Each row was made from one small tree. The marks that hang from a mark follow it in brackets, in alphabetical order. Every link used is in the known rows. Write each row's tree.
In the rows, zero is written as 128.
Known rows
kasivuf[gotuz[pafi[sinit] pebo]]: [170 162 151 117 106  95 123 105 114 133  46 140 134 113  47 114 113 118
 114 145 129 124  68 120 130]
kasivuf[gotuz[pafi]]: [162 141 148 194 104 100 122 106 111 122  48 145 139 104 120 111 116 135
 117 147 162 120 130 114 129]
gotuz[kasivuf pafi[zupu] pebo]: [167 122 140  33 109  87 126 104 115 129  81 141 137 141 106 102 115 136
 114 141 138 126 181 130 126]
kasivuf[gotuz[pafi[sinit zupu[sezo]] pebo]]: [173 104 144 108 123 104 123  97 123 145  41 142 125 109 167 129 109 115
 122 146 109 136 129 110 136]
sinit[pafi[gotuz zupu[sezo]]]: [153  48 127 152 109 124 131  83 117 149 157 139 134 122 249 126 111 127
 121 151 132 146 237  77 134]
gotuz[pafi pebo]: [161 150 142 111 109  96 123 107 115 118  89 144 137 140  78 107 112 139
 112 143 163 122 125 127 127]
kasivuf[gotuz]: [161 149 132 178  80 117 121 103 107 121 101 146 144 100 126 113 117 131
 116 148 158 115 141 104 129]
nukazo[sezo[gotuz[kasivuf pafi[sinit]]]]: [162 171 119 122  95  82 143  98 105 130 106 112 129 100  27 108 112 135
 123 137 116 134  63 125 142]
pafi[gotuz[pebo] sinit zupu]: [179  73 132  84  94 110 134  95 115 155 146 141 133 131  43 104 110 110
 112 147  88 132 180  96 128]
nukazo[sezo[vagorit[pafi[gotuz sinit]]]]: [174 112  87 175 111 110 126 160 102 149 158 101 120 108  77  95 105 145
 110 141  96 137 126  91 142]
nukazo[sezo[gotuz vagorit]]: [150 161 101 187  70 107 142 167  91 119 174 116 134 112 101 100 106 155
 115 141 132 126 139 113 143]
gotuz[kasivuf pafi[zupu[sezo[vagorit]]]]: [168  88 131 109 122  98 123 166 115 121  87 142 135 119 210 117 110 125
 109 142 138 134 191 123 136]
zupu[sezo[gotuz vagorit]]: [155 125 120 176  82 124 144 164 101 116 173 135 152 118 135 127 104 120
 110 144 152 124 145 114 138]
zupu[pafi sezo[nukazo vagorit]]: [162 110 159 171 132 134 114 215 108 100 156 129 138 113 217 113 102 121
  83 149 165 139 152 108 138]
sezo[vagorit[pafi]]: [157 137 106 175 104 117 120 168 100 121 146 123 152 109  99  97 108 140
 100 142 161 118 148 105 129]
pafi[sinit]: [163 147 128 168  88 111 120 101 111 128 134 144 147  87  38 108 114 108
 111 145 132 123  83  95 129]
zupu[sezo]: [159 126 121 165  98 127 119 101 118 118 140 148 139 108 186 129 112 128
 119 145 164 126 139 101 135]
pebo[gotuz]: [165 147 124 176  81 114 107 107 108 121 147 146 142 101  87 112 118 130
 110 147 159 117 145  96 129]
kasivuf[gotuz[pafi pebo]]: [165 157 148 119 103  98 123 108 112 123  51 143 135 133 105 113 113 140
 115 144 158 120 125 123 128]
kasivuf[gotuz[pafi[zupu] pebo]]: [166 117 148 114 107  96 125 104 113 134  46 142 132 127 140 105 113 140
 118 147 137 124 184 120 128]
gotuz[kasivuf pafi[sinit] pebo]: [171 167 140  35 108  86 124 105 117 127  81 139 137 128  14 110 114 111
 109 139 133 127  65 130 129]
vagorit[sezo]: [162 152 123 168  90 120 119 101 110 135 139 136 136 102  98 109 117 188
 114 144 178 118 138 101 134]
zupu[pafi[gotuz sinit] sezo]: [179  75 182 157 136 132 127  97 115 142 144 149 127 112 105 127 107  97
 117 148 120 151 125  88 134]
gotuz[pafi]: [158 132 143 187 110  97 121 105 114 115  86 144 143 111  93 105 115 132
 113 144 168 124 130 116 128]
zupu[sezo[gotuz]]: [154 125 123 172  84 126 144  97 109 120 165 137 152 113 134 133 108 124
 120 146 159 125 140 108 137]
vagorit[pafi[gotuz[pebo] sinit zupu]]: [178  68 114  83 114 114 133  93 114 162 146 120 139 130  43 100 107 124
 111 145  95 133 182  96 128]
pafi[sinit zupu[sezo[vagorit]]]: [166  89 120 163 104 118 120 159 113 134 136 143 137  88 161 118 106 103
 109 148 105 135 149  93 137]

Which tree is each row?
[170 121 151 112 110  92 124 100 115 145  40 140 132 107  80 106 113 118
 116 148 106 128 129 113 129] | kasivuf[gotuz[pafi[sinit zupu] pebo]]
[163 153 108 103  74 116 142 141 106 122 176 103 154 114  76 110 115 181
  90 142 181 115 144 124 139] | vagorit[sezo[gotuz[kasivuf] nukazo]]
[189 101 175   7 131 124 131 101 116 143 145 146 123 149  83 132 106  97
 115 142 116 152 114 110 133] | zupu[pafi[gotuz[kasivuf pebo] sinit] sezo]
[179  31 114 164 109 124 126 199 118 136 165 119 137 111 183 112 104  99
  84 152  94 139 202  89 140] | pafi[gotuz sinit zupu[sezo[nukazo vagorit]]]
[159 134 125  12  88 106 135  94 109 138 163 135 140 164 107 115 114 129
 111 141 143 133 168 106 127] | sinit[pafi[gotuz[kasivuf pebo]]]
[155 163  83 184  93 107 141 161  92 136 169  93 138  91  41  97 101 146
 112 140 109 129  83 105 144] | nukazo[sezo[gotuz vagorit[pafi[sinit]]]]
[165 116 146 104 117  91 124  99 118 139  78 140 134 113  53 101 111 118
 113 146 111 131 127 113 128] | gotuz[pafi[sinit zupu] pebo]
[173  34 126 156 105 126 131  92 121 143 148 146 132 124 205 123 112 126
 121 149 125 136 241  91 134] | pafi[gotuz zupu[sezo]]
[182 115 178  15 116 115 132 107 106 133 148 147 131 165  56 107 111 124
 111 141 142 139 171 122 125] | zupu[pafi[gotuz[kasivuf pebo]]]
[181  80 126  11  87 107 135  99 113 144 147 141 136 158  97 105 115 128
 113 144 115 128 232 117 127] | pafi[gotuz[kasivuf pebo] zupu]
[182 111 128  91  86 107 132  98 112 139 147 140 141 117  18 112 117  99
 109 143 116 129 122 101 129] | pafi[gotuz[kasivuf] sinit]
[177  65  95 167 124 130 124 202 117 132 171  99 143 115 149 115 100 111
  80 148 125 135 142  95 139] | zupu[sezo[nukazo vagorit[pafi[gotuz sinit]]]]
[152 133 114 183  73 116 142 211  97 104 186 112 165 116  85  98 105 124
  79 149 157 115 155 118 135] | sezo[gotuz nukazo vagorit]
[178 157 137 118 105  86 109 105 114 128  88 140 134  94  15 115 120 106
 107 142 132 126  74 110 131] | pebo[gotuz[kasivuf pafi[sinit]]]
[183  79 111  80 118 119 132  91 115 179 146 110 130 125  41 103 110 182
 113 144 115 133 182  92 134] | vagorit[pafi[gotuz[pebo] sinit zupu] sezo]
[180 117 125  17  83 108 134 104 113 132 154 143 138 165  61 112 114 127
 111 140 138 125 173 121 127] | pafi[gotuz[kasivuf pebo]]
[156 151 146 117  94  95 148 103 106 121 115 133 151 144  27 109 108 137
 113 142 161 121 124 133 130] | sezo[gotuz[pafi pebo]]
[188  68 123   6 102 115 134  92 123 155 144 141 127 142 124 128 111 101
 117 144  88 141 177 108 134] | pafi[gotuz[kasivuf pebo] sinit zupu[sezo]]
[169  88 146 184 123 105 121  95 122 144  38 143 128  81 182 128 112 109
 123 151 115 137 133 100 137] | kasivuf[gotuz[pafi[sinit zupu[sezo]]]]
[158 146 112 106  69 111 143 143 105 107 176 114 165 119  77 107 112 123
  88 145 162 114 145 128 133] | sezo[gotuz[kasivuf] nukazo]
[185  87 128  10  90 103 135  95 115 155 143 138 134 139  37 106 114 104
 111 144  87 134 176 106 128] | pafi[gotuz[kasivuf pebo] sinit zupu]
[186  87 176  84 132 124 129  99 115 141 142 147 126 120  97 130 109  94
 115 144 118 151 121  97 134] | zupu[pafi[gotuz[kasivuf] sinit] sezo]
